Each row comes from the steps of one walk. Every step used is in the known rows, and no mark comes twice. Write the walk behind each row, first mark first.
(in the rows, 128 means zero)
Known rows:
vamo-kazusa: [124 127 124 156 112 107 162 138 112 111 119  99 125 151 121 150 125 145
 159 136 143 158 137 121 131 119  91 131 113 128 128 156 137 110 140 139
  96 130 129 154 148]
migo-bebarof-siru-mibosad-vamo-kazusa-garem: [150  80  96  93  93  83 176 153 104  74  61 126 152 162 138  53 107 135
 128 121  65 146 153 161 125 111 137 152 102 112 124 146 138  77 169 141
  72 110 172  97  96]
gura-siru-mibosad-vamo-kazusa: [127 117 121 118 115  93 161 148 106  68  91 130 151 194 148 129 126 146
 149 129 102 174 146 156 111 146 133 113 132 127 110 147 119  87 158 162
  60 122 128 140 109]
mibosad-siru: [126 121 143 116 125 103 123 137 136 116 112 115 125 120 143 129 120 151
  97 123 125 149 121 142 115 153 124 111 110 124 108 118 126  94 143 146
 101  92 140 121 117]
sakoz-kazusa-garem-lozor-bebarof-siru: [140  96 114 112  81  93 134 174 108 105  57 108 132 117 107 149 129 110
 141  96  57 105 121 120 160 131 141 144 124  91 162 125 165  71 110 125
  93 158 156  80 116]
lozor-bebarof-migo: [142 124  88 140  94 136  97 189 118 126  96 135 136 112  99 102 140 124
 135 139 101 122 144 105 107 107 151 158 140  85 155 122 148 117 130 137
 142 128 138 138 121]
gura-siru-mibosad-vamo-kazusa-garem-lozor: [114 114 114 103 125  84 189 153  89  81  56 116 138 208 171 131 134 135
 139 101  81 154 136 149 139 149 175 121 126 124 123 160 144  86 141 158
  69 161 149 101 109]
siru-bebarof-migo-lozor-garem: [ 98 118  98 109 155 117  75 198 110 103  70 124 135 143 122  58 146  97
 159 146  60 128 122 130 115  95 143 144 146  88 178  99 147 113 143 130
 163 176 158  92 112]
gura-siru-bebarof-migo-lozor-garem: [ 98 117 108 105 157 104  76 229 117  90  77 121 151 161 132  52 151  91
 149 122  44 135 111 146 118 124 142 135 152  83 176 101 118  99 159 128
 150 181 142  88 108]
vamo-kazusa-mibosad-siru-bebarof: [ 89  85 116 128 109  97 189 169 104  88  44 120 139 164 133 121 134 158
 154 152  95 181 124 183 108 105  87 111 112 107  96 128 142  73 176 162
  95 104 168 111  87]
gumut-siru-bebarof-migo-lozor-garem: [118  91 112 102 156 103  79 216 125  86  64 123 141 135 116  49 133  94
 158 154  62 127 126 147 106  84 122 143 137  76 172  98 137  92 143 118
 164 162 164  80  98]
bebarof-siru-mibosad-vamo: [124 109 117  80 115 115 106 137 116  78  84 174 143 156 140  96 115 133
 134 124  59 120 160 156 110 141 178 126 126 114 115 112 128 101 130 137
  92  92 157 118  89]
gumut-siru-mibosad: [146  72 143 116 118 121 127 143 131  88 107 142 140 162 130 120 114 109
 127 149  68 132 147 169  99 103 113 117 137 120 122 122 104 110 123 124
 118 115 154  72  81]
kazusa-garem-lozor-bebarof-siru-gumut: [127  85 111 104  59 101 109 179 100  96  29 121 128 121 103  98 124 105
 137  94  20 124 124 136 145 138 153 130 108  88 133 140 189  87 113 120
 116 159 165  62  87]
kazusa-garem-lozor-bebarof-siru: [144 106  98  89  69  98 120 194 123 115  60 127 128 123 118 108 130 117
 145  97  62  98 117 131 153 147 164 143 111  82 156 139 163  86 121 118
 129 138 159  92 113]
lozor-garem: [145 124 105 107 134 100  99 132 124 137 120 114 135 128 128 111 135  95
 147 125 108 133 134 122 138 120 126 139 140 133 139  98 162 140 115 149
 138 133 136 128 130]
mibosad-siru-gura: [121 103 133 118 115 117 139 155 128 101 108 108 131 156 149 109 120 129
 103 135 123 169 117 134 105 106 146 104 115 138  83 116 129 100 155 125
  63  83 174  65  89]
vamo-kazusa-garem: [144 119 118 146 117  93 179 131  98 125 103  77 140 149 136 117 122 130
 137 105 118 157 151 134 131 107 104 143 113 146 123 153 145 121 160 137
  95 132 161 132 136]
vamo-kazusa-garem-lozor-bebarof-siru-gura: [138  86  90 112  57  98 161 211 109  88  56  98 130 175 123 105 123 107
 164 118  71 144 115 114 140  85 156 134 103 103 130 152 181  73 150 108
  63 128 191  59 102]
sakoz-kazusa-garem-lozor-bebarof-siru-gumut: [119  72 126 126  65  96 122 165  83  89  26 100 134 112  95 136 127  95
 131  93  14 133 129 125 154 122 125 132 121  95 142 130 189  73 105 126
  81 171 165  51  88]
vamo-kazusa-sakoz: [137 125 113 135 120 104 184 137 115 111 123  96 123 108 123 133 127 144
 148 122 112 154 155 152 144 123  60 152  85 137 108 167 163 107 166 114
  90 159 155 115 184]
bebarof-migo-lozor-garem: [109 137 104 111 161 116  66 198 113 113  98 122 121 129 127  69 141  94
 148 130  79 119 155 127 120 120 142 152 137 101 183  94 136 131 139 116
 152 161 146 110 136]
migo-bebarof-siru: [127  95 115 104  96 120 128 193 148  95 113 146 137 112 117  61 114 122
 125 129  86 108 103 144 136 141 124 151  92  86 149 128 112  86 150  97
 127 122 123  91 113]
kazusa-vamo: [139 130 119 116 131 129 152 130 133 116 132 120 131 117 122 102 140 155
 110 131 122 121 161 140 126  98 118 149 111 104 109 126 141 117 151 141
 136 144 106 119 124]
garem-lozor-bebarof-siru-mibosad-vamo: [133 109  93  61  88 108 109 158 114  76  45 185 129 157 125 117 126 137
 154 142  58 109 135 136 127 151 207 124 134  89 135 120 160  74 106 152
 104 114 153 103  85]
sakoz-kazusa-garem-lozor: [102 113 133 137 146 110 180 117  89 126  80  91 121 138 139 171 136 109
 120 101 104 122 124 110 152 108 143 138 134 136 143 130 156 105 107 134
  91 182 151  79 132]
sakoz-kazusa-mibosad: [ 95  98 130 143 137 125 177 141  94 112  95 121 125 129 116 163 140 118
 136 128  98 134 177 173 132 100  85 135 144 128 128 101 126 126 137 129
  74 138 145 102 121]
kazusa-mibosad-siru: [111 104 128 105 125 106 153 162 126 109  90 134 116 133 150 119 131 147
 115 124 102 148 167 188 115 139 106 117 107 116  98 104 127 106 159 142
  94  81 159 114 103]

Which walk is each row?
[124  78 115 105  81 133 127 181 130  83 104 160 137 154 127  70 119 111
 126 138  27 114 127 165 114 129 133 138 113  95 144 124 103  94 142 108
 114 118 150  63  84] -> migo-bebarof-siru-mibosad
[143  70 138 118 121 121 142 165 137  88 113 114 142 154 121  92 109  98
 125 151 123 149 128 135 104  67 123 115 124 121  96 127 126 103 137  98
  89 103 168  55  90] -> gumut-siru-gura
[120 118 104  76 145 116 151 134 117  98  75 168 129 133 138 101 133 145
 133 137 134 133 182 173 124 125 153 130 131 124 106 107 147 125 145 144
 103  96 143 147 114] -> kazusa-mibosad-vamo
[ 85 114 102 161 132 147 119 175 104 113  83 135 146 136 113  94 139 127
 135 143  81 133 114 119  96  75 144 150 135  98 133 129 135 117 144 136
 153 146 151 115  97] -> siru-bebarof-migo
[140  89  95 113  52  99 150 194  93  90  48 121 131 184 127 125 128 118
 168 118  15 131 141 144 132 123 147 135 116  96 151 148 160  82 131 132
  92 141 181  75  97] -> vamo-kazusa-garem-lozor-bebarof-siru-mibosad
[148 115 114  87  80 114  79 210 147  92  85 145 121 116 106  83 127 127
 155 128  72 103 124 149 141 157 131 128 116  69 178 121 123  73 142  94
 132 130 136 105 120] -> migo-lozor-bebarof-siru
[112 100 134 119 121 111 132 133 124 105  73 125 144 139 134 118 126 156
 121 148 103 157  83 144 112 119 126 107 124 113  98 120 136  77 144 162
 126 106 151  98  80] -> mibosad-siru-bebarof
[101 111 111 139 114 113 191 171 104 106  97 118 118 160 124 139 138 141
 171 140 116 155 181 176 126 106  79 133 115 121 123 135 140 123 164 131
  87 122 147 144 128] -> vamo-kazusa-mibosad
[ 72  89 112 116 162  96 113 209  88  85  35 110 131 139 126  88 149 104
 147 143  36 151 157 174 108  86 101 139 142  91 161  67 140  85 156 141
 105 155 182  71  98] -> sakoz-kazusa-mibosad-siru-bebarof-migo-lozor-garem
[118  90  95  86  97  91 189 172 103  69  35 135 130 174 144  86 119 135
 138 127  67 132 127 140 136 130 175 148  95 106 141 154 156  64 140 137
  75 145 167  79  98] -> migo-bebarof-siru-mibosad-vamo-kazusa-garem-lozor
[121  77 108 107  85 133 145 207 139  83 108 136 139 148 120  50 113  99
 128 141  82 129 100 136 123  92 144 135 100 100 124 129 121  84 162  85
  85 112 162  45  85] -> migo-bebarof-siru-gura
[106  79 117 152 135 130 115 194 123  91  81 134 155 129 104  83 124 117
 136 153  81 136 120 139  87  66 123 147 129  85 125 132 127  93 144 123
 159 135 159  97  88] -> gumut-siru-bebarof-migo
[ 74 117 128 132 149 138 108 225 115  75  82 134 145 160 133  60 144 126
 129 130  67 130 108 154 107 125 147 128 139  78 167 129  84  84 174 110
 148 179 127  89 108] -> gura-siru-bebarof-migo-lozor
[122 117 136 146 138 127 168 112 110 108 129  93 138 107 110 150 139 147
 108 129 115 127 167 131 133  73  88 146 128 109 115 111 139 101 141 146
  93 172 106 104 120] -> sakoz-kazusa-vamo
[155 109  86  79  72  72 140 179 117  87  36 123 130 139 118 108 120 140
 166 109  93 126 128 124 154 147 169 144 104  87 145 153 186  59 131 144
  93 124 158 135 123] -> mibosad-vamo-kazusa-garem-lozor-bebarof-siru
[138  97 114  90  68 127  86 194 123  78  76 160 124 157 118  88 129 116
 155 141  15 111 140 163 121 141 137 121 137  79 171 114 110  86 139 107
 123 132 157  66  85] -> migo-lozor-bebarof-siru-mibosad
[138  89 103  78  95  94 137 136  89  78  27 147 144 151 129 137 129 120
 130 115  40 117 154 136 139 122 185 135 144 110 141 111 165  69 106 156
  67 130 178  81  81] -> sakoz-kazusa-garem-lozor-bebarof-siru-mibosad-vamo
[175  90  88  90  74  69 150 153  98  84  49 121 156 162 128  86 118 137
 148 114  59 152 167 150 129 117 144 146 120 115 126 135 167  82 155 159
  74 105 182 116  99] -> lozor-bebarof-siru-mibosad-vamo-kazusa-garem
[133 132 120  86 149 103  81 160 128 121 107 122 116 137 134  86 138  97
 155 136  99 126 133 136 140 132 129 125 139 111 173  95 138 122 132 121
 139 162 134 104 135] -> migo-lozor-garem
[133  90 103  95  56  71 128 175  90  72   4 120 133 136 105 102 118 120
 149 110  47 152 136 131 143 136 154 129  99  85 125 149 205  59 122 143
  73 144 167  97  95] -> mibosad-vamo-kazusa-garem-lozor-bebarof-siru-gumut
[130 119 110 120 114 104 161 115  96  83  84 136 137 178 135 138 121 149
 154 154 123 163 161 138 111 121 132 123 129 133 114 140 146  99 142 165
  70 108 147 145 115] -> siru-mibosad-vamo-kazusa
[ 92  90 132 140  92  92 164 165  93  81  47 104 121 142 128 131 123 140
 125 129  64 188 169 187 111 130  73 102  93 115  87 128 158  93 156 145
  56 110 165  97  89] -> vamo-kazusa-mibosad-siru-gumut
[116 102 134 124 125 114 142 164 127 100  98 126 165 165 134 109 138 126
 137 122  88 149  66 154 131 134 131 107 143 109 120 138 106  93 153 146
 135 158 119  96  91] -> gura-siru-bebarof
[157 115  91  93  84 102 149 148 124 135  60 123 123 128 121 122 141 123
 135 124 113 120 107 107 156 129 168 137 135  99 156 138 179 102 111 145
 136 156 146 102 114] -> kazusa-garem-lozor-bebarof
[ 93  90 132 128 153 137 100 214 126  70  70 134 140 138 111  51 129 126
 137 165  80 123 118 153  92  90 127 133 129  69 162 128 103  76 154  98
 160 159 154  72  97] -> gumut-siru-bebarof-migo-lozor
[136  67 136 118 126 113 133 145 137  93  84 133 155 132 111 104 116 125
 141 159 108 144  92 148 112  84 103 118 135  98 116 131 127  81 131 132
 149 134 146  93  81] -> gumut-siru-bebarof
[147 129 103 103 133  88 180 123 118  96  99 119 131 105 133 120 124 162
 140 128 135 160 163 151 142 129  92 152  87 137  95 160 173  94 163 131
  80 142 153 136 182] -> mibosad-vamo-kazusa-sakoz
[ 87 138 122 134 153 149  93 203 118 102 108 131 116 132 128  75 137 127
 124 136  94 115 152 137 106 124 144 141 125  96 174 122 102 114 154  90
 142 162 136 110 134] -> bebarof-migo-lozor
[162 105  78  83  76  88 172 137  99  97  26 133 134 169 129 126 136 143
 158 150  97 151 136 112 142 121 176 127 137 108 143 145 192  80 119 178
  95 137 164 108  98] -> siru-mibosad-vamo-kazusa-garem-lozor-bebarof
[161 124 116  87  98 122 102 167 148 112  90 135 119 113 108  93 137 135
 148 163 122 125 118 127 141 142 131 120 142  84 180 118 131  88 133 121
 142 148 122 109 120] -> migo-lozor-bebarof
[134  95 102 102  89  96 160 166 120  61  77 149 142 167 122  83 112 145
 150 156  89 151 144 153 119 129 134 137 102 100 128 142 134  59 157 141
  68 102 141 116 102] -> migo-bebarof-siru-mibosad-vamo-kazusa
[133 112  92  97  68  91 142 173 102  66  43 153 125 176 119 138 123 144
 185 151  82 141 143 126 128 140 160 126 116  93 142 149 173  58 121 161
  77 123 150 127 106] -> garem-lozor-bebarof-siru-mibosad-vamo-kazusa
[145 110 104  85  82  94 124 181 112  59  46 148 133 168 119  95 119 151
 180 159  79 151 158 158 122 142 137 122 124  82 156 135 138  52 152 136
  73 116 153 126 107] -> migo-lozor-bebarof-siru-mibosad-vamo-kazusa
[126 125  72 150  85 107 152 204  96 119  53  99 125 144 112 120 143 129
 151 128  96 137 142  98 125 103 156 167 120  88 163 157 181  96 137 143
 124 156 157 126 124] -> vamo-kazusa-garem-lozor-bebarof-migo
[105 108 105 102 113  89 168 156  83  79  40 128 126 186 154 124 124 135
 152 100  61 129 151 141 131 129 179 138 105 117 128 157 161  81 132 138
  72 139 181  99 109] -> bebarof-siru-mibosad-vamo-kazusa-garem-lozor
